Each row was made from one small tree. The marks that hang from a mark follow it in brackets, in alphabetical order. Every link used is in the known rows. Write each row's tree.
Known rows
nenut[vogaso[kufaz zubeb[pudu zamapep]]]: [ 20.0 -10.1  -5.4   4.7  -4.3   6.7  -3.9  13.2   4.4  -0.2   3.0   4.6
 -18.7   5.9  -9.9   3.7  -0.3  -2.2]
vogaso[muloz[nenut] zubeb[pudu]]: [ -7.9 -12.7  -3.9  -4.5 -10.2  -9.4  -6.3   7.5  -1.6  -0.4  -3.3   3.4
 -11.9  11.4  -8.5   2.4 -33.9   9.3]
zubeb[pudu[nenut vogaso] zamapep]: [-26.2   0.0  -5.6   9.5 -16.8  19.5 -13.2  16.9  -1.7  -7.5   6.8   7.1
  11.6   4.3 -19.9  -0.5  -4.7  13.2]
pudu[nenut vogaso[kufaz zubeb]]: [  7.5   4.6  -6.6   6.3  -9.6  12.6  -1.0   7.3  -4.8   2.7  16.3   3.0
 -32.8  12.3  -8.2   4.5 -12.2  15.3]
muloz[nenut pudu vogaso[kufaz zubeb[zamapep]]]: [ 37.5 -20.5  -7.2  -3.8 -17.5  11.0  -7.4   3.0  -9.1   6.8   6.9   4.1
 -57.8  21.3  -0.6  10.2 -29.1   6.8]
kufaz[vogaso[muloz[pudu]]]: [ -8.0  -7.0  -1.0   0.9  -9.3  -1.5 -15.8   0.9  -5.1  -2.9  -2.5   2.8
 -19.5   9.1   0.5  -4.8  -3.3  -0.4]
nenut[vogaso]: [  6.7  -8.9  -5.7   3.5 -12.5   0.1   2.1   5.5   7.5   1.6   3.1   7.3
 -15.7  -4.5  -9.2  -0.5   3.9  -7.0]
nenut[vogaso[zubeb[pudu zamapep]]]: [ 10.8 -11.1  -1.2   5.0  -9.1   2.1  -4.6  16.5   1.5   0.0  -0.3   6.3
 -13.7   1.7  -9.1   1.2  -2.0  -1.1]
muloz[nenut pudu]: [  1.4 -17.0  -9.1  -2.1 -16.8   1.7  -6.4  -3.2   1.2   0.4   6.2   5.5
 -25.5  -1.2  -5.9   2.5 -16.0   8.6]
pudu[nenut vogaso[zubeb]]: [ -1.5   3.4  -3.2   7.0 -14.8   8.3  -1.9  10.6  -7.5   2.9  12.7   4.6
 -29.2   8.1  -6.8   2.3 -13.5  16.3]
zubeb[pudu[nenut vogaso[kufaz]] zamapep]: [-18.6   0.8  -8.4   9.2 -13.1  23.1 -12.2  14.5   0.8  -7.8   9.2   5.9
   8.2   8.1 -20.7   1.4  -3.3  11.9]
pudu[nenut vogaso[muloz zubeb[zamapep]]]: [  3.5   1.3  -2.3   4.5 -20.7   4.5  -9.5  17.6 -10.0   3.1   6.0   5.2
 -28.0  18.9 -11.4   2.8 -19.6   8.8]
muloz[nenut[vogaso[zubeb]] pudu]: [ 21.6 -20.7  -6.8  -2.8 -17.8  -3.8  -3.4   3.0   2.3   9.5   4.0   5.2
 -42.7  -0.9  -3.8   5.3 -16.3   5.0]
nenut[vogaso[muloz[pudu] zubeb[zamapep]]]: [ 31.7 -16.1  -2.2  -1.4 -18.2  -6.1  -8.4  13.5  -2.4   8.6  -4.8   5.5
 -37.8  10.9  -3.1   4.7  -8.9 -11.8]
zubeb[pudu zamapep]: [-18.3  -7.1  -4.5   6.7  -7.7  11.1 -12.5  13.5   0.1 -14.1   0.8   7.1
  15.8   2.6 -14.4  -1.9  -0.2   4.8]
pudu[nenut[vogaso]]: [ -0.4  -8.9  -7.0   7.3 -11.9   6.5  -1.2   5.9   6.8   5.7   6.7   7.6
 -16.8  -8.3 -11.7  -1.8  -4.4   0.4]
zubeb[pudu[vogaso[kufaz]]]: [-22.1   2.3  -9.1   2.8 -10.2  14.2  -2.6   3.1   4.3  -7.4   8.0   3.7
   7.9   4.6 -12.5   2.6  -2.2   9.2]
nenut[vogaso[kufaz muloz zubeb[pudu zamapep]]]: [ 20.2 -11.5  -5.6   0.2  -9.1   0.2  -6.2  14.1   4.3   3.2  -3.0   4.3
 -19.5  13.1 -11.2   4.6  -9.2  -9.1]
nenut[vogaso[kufaz muloz zubeb]]: [ 29.0 -10.3  -5.6  -1.8  -8.0  -5.5   0.7   6.6   4.8   7.3   0.0   3.8
 -35.6  12.1  -5.9   4.8 -10.0 -10.6]

Write each row's tree
[ 12.1  -8.2  -5.0  -0.3  -2.3   2.5 -11.7  12.6  -3.7  -5.6  -2.1   2.3
 -13.5  21.6  -8.6   4.7 -18.2  -0.9]
vogaso[kufaz muloz zubeb[pudu zamapep]]
[  2.8  -3.5   4.4   4.8  -3.2  -5.1 -17.1  14.7 -11.7  -8.3  -2.1   2.9
 -24.8  19.0  -1.7  -5.3  -7.2   4.0]
kufaz[vogaso[muloz zubeb[zamapep]]]
[-10.9   0.5  -6.7  -2.5 -24.4  -2.4  -2.4   5.9   0.4  -1.2   5.4   5.6
 -15.5  14.9 -15.2   2.1 -18.3   5.9]
pudu[vogaso[muloz[nenut]]]
[-16.1  -8.6  -9.7   6.2  -6.6  14.0  -3.5   3.5  10.6   2.0   4.5   5.6
   5.1  -8.4 -14.5  -0.2  -4.8   4.2]
zubeb[pudu[nenut[vogaso[kufaz]]]]
[  0.6  -6.8   2.9   3.4  -5.3  -7.4 -17.2  14.5  -9.8  -7.4  -0.4   3.4
 -28.2  19.9  -7.0  -5.3 -16.8   9.6]
kufaz[vogaso[muloz[nenut] zubeb[zamapep]]]
[ 30.3  -8.6  -3.7   2.2  -8.9  11.9  -2.7   8.0  -9.9  -1.2   6.4   4.6
 -41.2  22.1  -0.4   6.3 -15.1  -0.1]
muloz[vogaso[kufaz zubeb[zamapep]]]
[ 32.0 -20.6  -8.7  -1.4 -14.5   2.5  -6.9   5.6   2.7   6.7   6.0   4.7
 -44.5   5.9  -7.9   6.9 -13.5   2.9]
muloz[nenut[vogaso[kufaz zubeb[zamapep]]] pudu]
[ 12.5   2.3  -6.1   4.1 -15.6   9.1  -8.4  14.8  -7.5   2.6   9.3   3.4
 -32.2  23.7 -12.6   5.3 -19.0   7.5]
pudu[nenut vogaso[kufaz muloz zubeb[zamapep]]]
[ 17.4  -9.9  -7.3   3.4  -7.9   1.9  -2.1   6.8   4.4  10.6   4.0   4.6
 -32.2   4.6  -9.0   2.6 -15.7  -2.8]
pudu[nenut[vogaso[kufaz muloz zubeb]]]
[ 33.9 -16.7  -7.6  -4.8 -10.8  -1.8 -13.2   7.9  -6.1   1.8   1.4   2.4
 -45.2  25.1  -6.2   8.0 -27.9   1.7]
vogaso[kufaz muloz[nenut pudu] zubeb[zamapep]]
[  9.9   0.6  -7.1  -3.4 -15.7  -1.9  -1.1   6.5  -2.9   0.5   8.4   2.1
 -33.6  23.9 -10.9   6.7 -23.2   8.9]
pudu[vogaso[kufaz muloz[nenut] zubeb]]
[  8.6   2.9  -6.8   2.1 -14.4   6.5  -3.2   7.7  -5.1   6.0   9.5   2.5
 -33.9  19.7  -9.0   5.6 -21.2   8.7]
pudu[nenut vogaso[kufaz muloz zubeb]]
[-32.5   0.8  -7.2   6.2 -14.5  15.1  -5.0   6.6   2.5  -2.1   7.9   5.4
  10.0  -1.5 -14.2  -0.2  -7.8  14.6]
zubeb[pudu[nenut vogaso]]
[-23.6  -3.0  -6.1   1.7 -21.6   7.4 -13.1  16.2   0.2  -9.1   0.6   6.4
  11.0  13.7 -21.7   1.1 -13.2   7.5]
zubeb[pudu[vogaso[muloz[nenut]]] zamapep]
[ -1.6  -2.8   3.2   2.7  -1.7  -7.4 -12.3   7.5  -9.3  -4.8  -1.3   1.8
 -26.9  14.6   1.1  -4.8  -9.2   4.9]
kufaz[vogaso[muloz zubeb]]
